Every row comes from one small tree of marks. Brackets hold a mark, then the marks that hang from it, in alphabetical order. Every link used is in the known rows. Which tree was each row made from?
Known rows:
{Q {L E}}: [-0.48 -2.30  0.10 -0.65  1.85  1.18 -2.74  0.18  1.21  2.50  4.53 -2.49
 -1.27  4.39 -3.17  1.56  0.86  2.15 -0.59  2.96 -2.17  3.50]
{D {L B E X}}: [-0.48 -1.11  2.46 -1.89  1.63 -2.09 -0.73  0.26  1.15  0.74  0.03  2.60
 -2.18  2.55 -3.37  2.14 -2.42 -0.97  1.26 -1.37 -1.41  0.84]
{C {B {L E Q}}}: [ 0.50  1.46  0.99  2.05  1.02  0.15 -2.35  4.16  3.53 -0.10 -0.94 -1.69
  0.18 -0.35  0.71  1.20 -5.20  2.29  0.72  0.45 -1.14 -1.70]
{W {L B R X}}: [-0.73 -0.04 -0.53 -1.13 -2.07 -2.12  1.42 -2.97 -0.71  0.01 -0.09  0.32
 -1.62 -4.11 -0.09  2.28  0.68 -1.85  1.16 -4.41  0.65 -0.52]
{B L}: [ 1.11  2.08 -1.22  2.30  1.76 -0.56 -0.80  3.71  0.69  0.51  4.03 -1.19
 -1.12  3.13  0.15 -3.12  1.53  2.03 -1.86  2.20 -0.81  4.33]
{Y C}: [ 2.82  0.80 -2.53 -5.28 -3.10  0.99  2.25  1.75 -5.02  5.70  1.26 -0.33
 -2.07  3.64 -0.75  0.04  2.96  2.79 -3.11  1.29 -3.62  4.26]
{X {L B}}: [ 0.62  1.36  0.81 -0.52 -1.55  1.70  1.18  0.23 -1.45  1.25  5.47 -1.08
 -1.66  4.30 -2.57 -2.53  3.49  0.79  1.10  6.28 -2.28  2.31]
{B {L Q X}}: [ 1.00  4.33 -2.15  2.43  1.74  1.72  0.71  4.66  0.03 -3.94 -2.30 -2.43
  2.30  0.55  0.61 -5.06  2.81  0.29 -0.70 -1.46  0.11 -0.21]
{X {L B E Q R}}: [-0.16 -2.15  1.94  2.44 -2.04  1.97  0.20 -2.85  2.11 -1.09  2.97 -0.81
  3.05 -1.29 -0.05  1.36  1.23 -1.84  1.95  4.26  0.91 -2.97]
{L B E Q R X}: [-0.28 -2.18  0.94 -1.82 -2.67  1.50  0.93 -2.32 -1.37  0.12 -5.44  0.20
  2.88 -4.54  1.56  2.39  0.43 -1.68  1.24 -1.30  1.73 -2.86]
{C B}: [ 1.49  1.24 -0.89 -3.95 -3.11 -0.89 -0.27  4.93 -3.19  3.37 -0.71  0.44
 -2.31  3.11 -1.20 -0.99 -1.83  4.54 -1.93  1.49 -2.47  3.83]
{B {L R X}}: [-0.99  1.19 -0.56  3.09  1.40 -1.74  0.63  1.05  0.31 -1.22 -0.54  0.70
 -0.12  0.17  1.92 -2.64 -0.63 -0.74 -2.31 -2.05  2.81  0.86]
{D {L Q R}}: [ 1.90  0.04 -2.71  2.25 -1.48 -2.63  0.60  3.69  2.10 -5.43  3.08  1.62
  2.39  1.42 -0.35 -3.15  2.31  0.34 -1.92 -0.49  0.22  1.79]
{V {L B E X}}: [ 0.31 -0.46  2.32 -0.45  3.16  1.39 -1.40 -2.04 -1.48  1.06 -0.44  1.80
 -1.37  0.31  0.10  2.32 -1.09  1.11  2.86  1.47 -1.04 -0.34]
{Q {L E R X}}: [-2.52 -3.32  0.90  0.19  1.63  0.12 -1.27 -2.57  1.00  0.82  0.06 -0.46
 -0.10  1.51 -1.40  1.88 -1.14 -0.61 -1.18 -1.22  1.35  0.16]
{C {B {L X}}}: [-0.91  4.19  0.62 -0.35  1.21 -1.22  0.10  4.73 -0.18  0.53 -3.14  0.32
 -3.54  2.36 -0.34 -2.10 -4.91  2.09 -1.17 -1.98 -0.78 -0.02]
{B {L E R X}}: [-1.66 -1.92  1.41  3.94  3.04 -1.94 -1.46 -0.62  2.40  0.59 -1.09  1.13
  1.00 -1.01  1.69  1.04 -3.29 -1.87 -1.58 -2.40  3.39 -0.59]
{Y C {L X}}: [ 0.86  3.74 -0.66 -5.12  0.85 -0.08  2.76  1.97 -4.07  4.79 -0.64 -0.83
 -3.78  4.43 -3.70 -2.37 -0.15  1.11 -1.98 -1.90 -4.24  1.16]
{E {L Q}}: [ 2.97  4.18 -4.23 -0.56  0.13  2.02 -2.05  4.58 -0.41 -3.49  0.95 -1.25
  1.29  1.17  1.21 -5.03  3.36  2.49  0.49  4.46 -2.63  0.99]
{B {L E Q X}}: [ 0.36  1.45 -0.22  3.17  3.22  1.37 -1.30  3.08  1.99 -2.22 -2.66 -2.13
  3.46 -0.58  0.26 -1.24  0.20 -0.82 -0.20 -1.81  0.67 -1.67]
{W {L Q R X}}: [ 0.98  0.93 -3.76  1.63 -1.50 -1.13  0.78  1.24  0.14 -4.77 -1.62 -1.46
  4.03 -4.43  0.19 -1.00  3.63 -1.57 -0.78 -6.00  1.48 -1.52]

Which tree is each row?
[-0.45 -3.70  0.23 -0.46 -0.45 -1.62 -0.70 -0.43 -1.92  2.41 -2.90  2.06
  2.49 -0.79  0.40  1.30 -0.93 -1.18 -2.51 -1.96  2.54  1.15] : {L E R X}
[-1.79 -0.23 -1.08 -0.80 -0.05  0.42  0.79 -0.87 -0.91 -1.21  0.55 -0.88
 -1.24  2.56 -1.08 -2.04  1.53  0.57 -1.79 -0.90  0.67  1.41] : {Q {L R X}}
[ 0.16  3.60 -1.43 -1.67 -1.42  2.03  0.54 -1.07 -0.88 -4.00 -3.92  0.81
 -0.46 -3.32  3.41 -2.59  0.49 -0.80  2.99  1.44  0.00 -3.96] : {E {L B Q R X}}
[-0.99 -3.45  3.10  1.71 -1.10 -0.07 -0.34 -4.02  1.46  2.26  4.99  0.82
  0.07  0.70 -0.96  2.50 -0.83 -1.79  1.14  4.59  1.07 -0.46] : {X {L B E R}}
[-0.75 -0.60  0.15  4.84  2.22 -0.19 -0.68  0.52  2.78 -2.93 -2.95 -0.55
  3.88 -3.03  2.39 -0.11 -1.31 -2.06 -0.58 -2.93  3.31 -2.99] : {B {L E Q R X}}
[ 0.26 -1.29  0.39  0.05  3.08 -3.14 -1.89  3.14  1.14 -0.64  0.56  2.56
  0.54  4.15 -3.71 -0.25 -1.47 -0.73 -1.83 -2.49 -0.64  2.26] : {D {L E X}}
[-2.52  0.07  1.14 -2.61 -1.32  1.50  1.96 -3.83 -0.98  0.05  0.08 -0.66
 -4.01  0.97 -0.81  0.23  0.72  0.11  1.20  0.35 -0.23 -0.14] : {Q {L B R X}}
[-3.32 -2.99  3.09 -1.83  0.27  1.06 -0.15 -5.56  0.89  1.91 -0.34 -0.39
 -2.80 -0.15 -1.12  4.01 -1.99 -0.89  1.60 -0.07  0.44 -1.38] : {Q {L B E R X}}
[-0.62 -2.74  1.04  4.64  2.18 -2.25 -2.37 -0.63  3.46  1.94  3.38  0.67
  0.73 -0.57  2.10  1.96 -2.89 -0.47 -1.78  0.95  2.38  1.62] : {B {L E R}}
[ 0.22  1.73 -0.93 -2.73 -0.94 -0.64  0.77 -0.44 -1.56  0.60  0.00 -1.19
 -2.21 -1.71 -2.07  0.98  2.13 -0.40  1.53 -3.33 -1.87  0.81] : {W {L B X}}
[ 0.76 -3.17  0.55 -1.03 -3.28  1.16  0.11 -2.13 -0.31  1.26 -1.03 -0.23
  2.60 -4.05  1.77  3.33  0.81 -0.21  1.19  1.85  0.64 -0.79] : {L B E Q R}
[ 0.24 -1.01  1.40  1.75  1.39  1.98 -0.22 -3.33  0.13 -3.05 -2.56  1.54
  2.33 -4.08  2.88  2.26 -0.64 -0.27  3.24 -0.11  1.43 -4.11] : {V {L B E Q R X}}
[-0.31 -3.80  1.07  3.68  0.10 -1.15 -1.60 -1.01  1.60  1.01  5.37  0.90
  2.76  2.38 -1.19  0.33  0.14 -1.17 -1.92  3.43  1.81  1.00] : {X {L E R}}
[-1.52 -0.90  0.75 -1.88 -2.14  1.15  1.21 -3.77  0.07  1.08  4.36 -1.38
 -4.25  1.69 -0.36  1.22  1.16  1.58  1.17  3.49 -1.06  2.03] : {Q {L B R}}
[ 0.29 -0.57  2.15 -3.27 -1.61  0.84  2.22 -3.81  0.24  4.84  0.80 -0.99
 -2.11 -2.31 -0.35  4.40 -2.70 -0.37  2.07  0.24 -2.83 -3.55] : {Y C {L B E Q R}}
[-0.47 -1.82  0.13  0.48 -1.23 -0.44 -0.03 -3.51  1.84 -1.61 -2.63 -0.93
  2.47 -7.26  0.30  4.94 -0.08 -3.12  2.69 -5.32  1.37 -4.41] : {W {L B E Q R X}}
[-0.62  0.11  1.01  2.38  4.14 -0.59 -1.95  1.89  1.31  1.27 -0.75 -0.36
  0.44  1.49 -0.43 -0.07 -1.88 -0.59 -1.34 -1.20  0.78  0.89] : {B {L E X}}
[-0.24 -4.45  1.86 -1.52 -2.52 -0.78 -0.46 -3.27 -0.95  4.87  0.86  1.36
 -0.43 -1.94  1.32  4.42 -1.20  0.04  0.37  2.21  0.85  1.71] : {L B E R}
[ 0.15 -2.60  0.57  3.09  3.43 -0.92 -1.88 -1.55 -0.37 -0.80 -0.14  3.16
  1.85 -0.43  1.78  1.23 -1.82  0.47 -0.72 -0.76  2.24 -0.27] : {V {L E R X}}
[ 0.45  0.75 -0.86 -2.64 -4.18  1.70  3.07 -0.62 -3.40 -1.68 -5.05 -0.01
  1.70 -3.42  1.74 -1.35  3.01 -0.61  0.83 -1.11  0.92 -1.49] : {L B Q R X}
[ 0.26  4.39 -0.59 -3.99  0.48  1.41 -0.53  0.30 -2.35  0.07 -1.84  0.96
 -3.98  1.12  0.65 -2.76 -0.12  0.65  2.47  3.25 -2.39 -0.16] : {E {L B X}}
[ 1.16  0.33 -0.57  0.37 -2.74 -1.69  1.64  0.80  1.95 -4.02  2.75  1.39
 -0.28 -0.26 -0.05 -0.88  1.48  0.01  1.01  0.69 -0.76  0.29] : {D {L B Q R}}
[ 1.93  5.34 -3.97 -1.26  0.83  2.47 -1.17  4.36 -1.53 -4.54 -3.30 -0.61
  1.57  0.69  0.93 -6.09  2.77  0.79  0.55  1.58 -1.76 -1.20] : {E {L Q X}}
[ 0.85  0.86 -0.51 -2.65 -1.09 -1.84  2.57 -0.37 -1.98  5.30  3.55  0.22
 -3.40  2.58 -1.18 -0.40 -0.91  1.35 -2.48 -0.01 -2.54  1.78] : {Y C {L R}}
[-0.01  2.41 -1.74  3.80  0.60  0.29  1.31  2.14  0.89 -4.59 -2.62 -0.95
  2.81 -1.71  2.60 -3.85  1.35 -1.08 -1.35 -2.61  2.61 -1.66] : {B {L Q R X}}
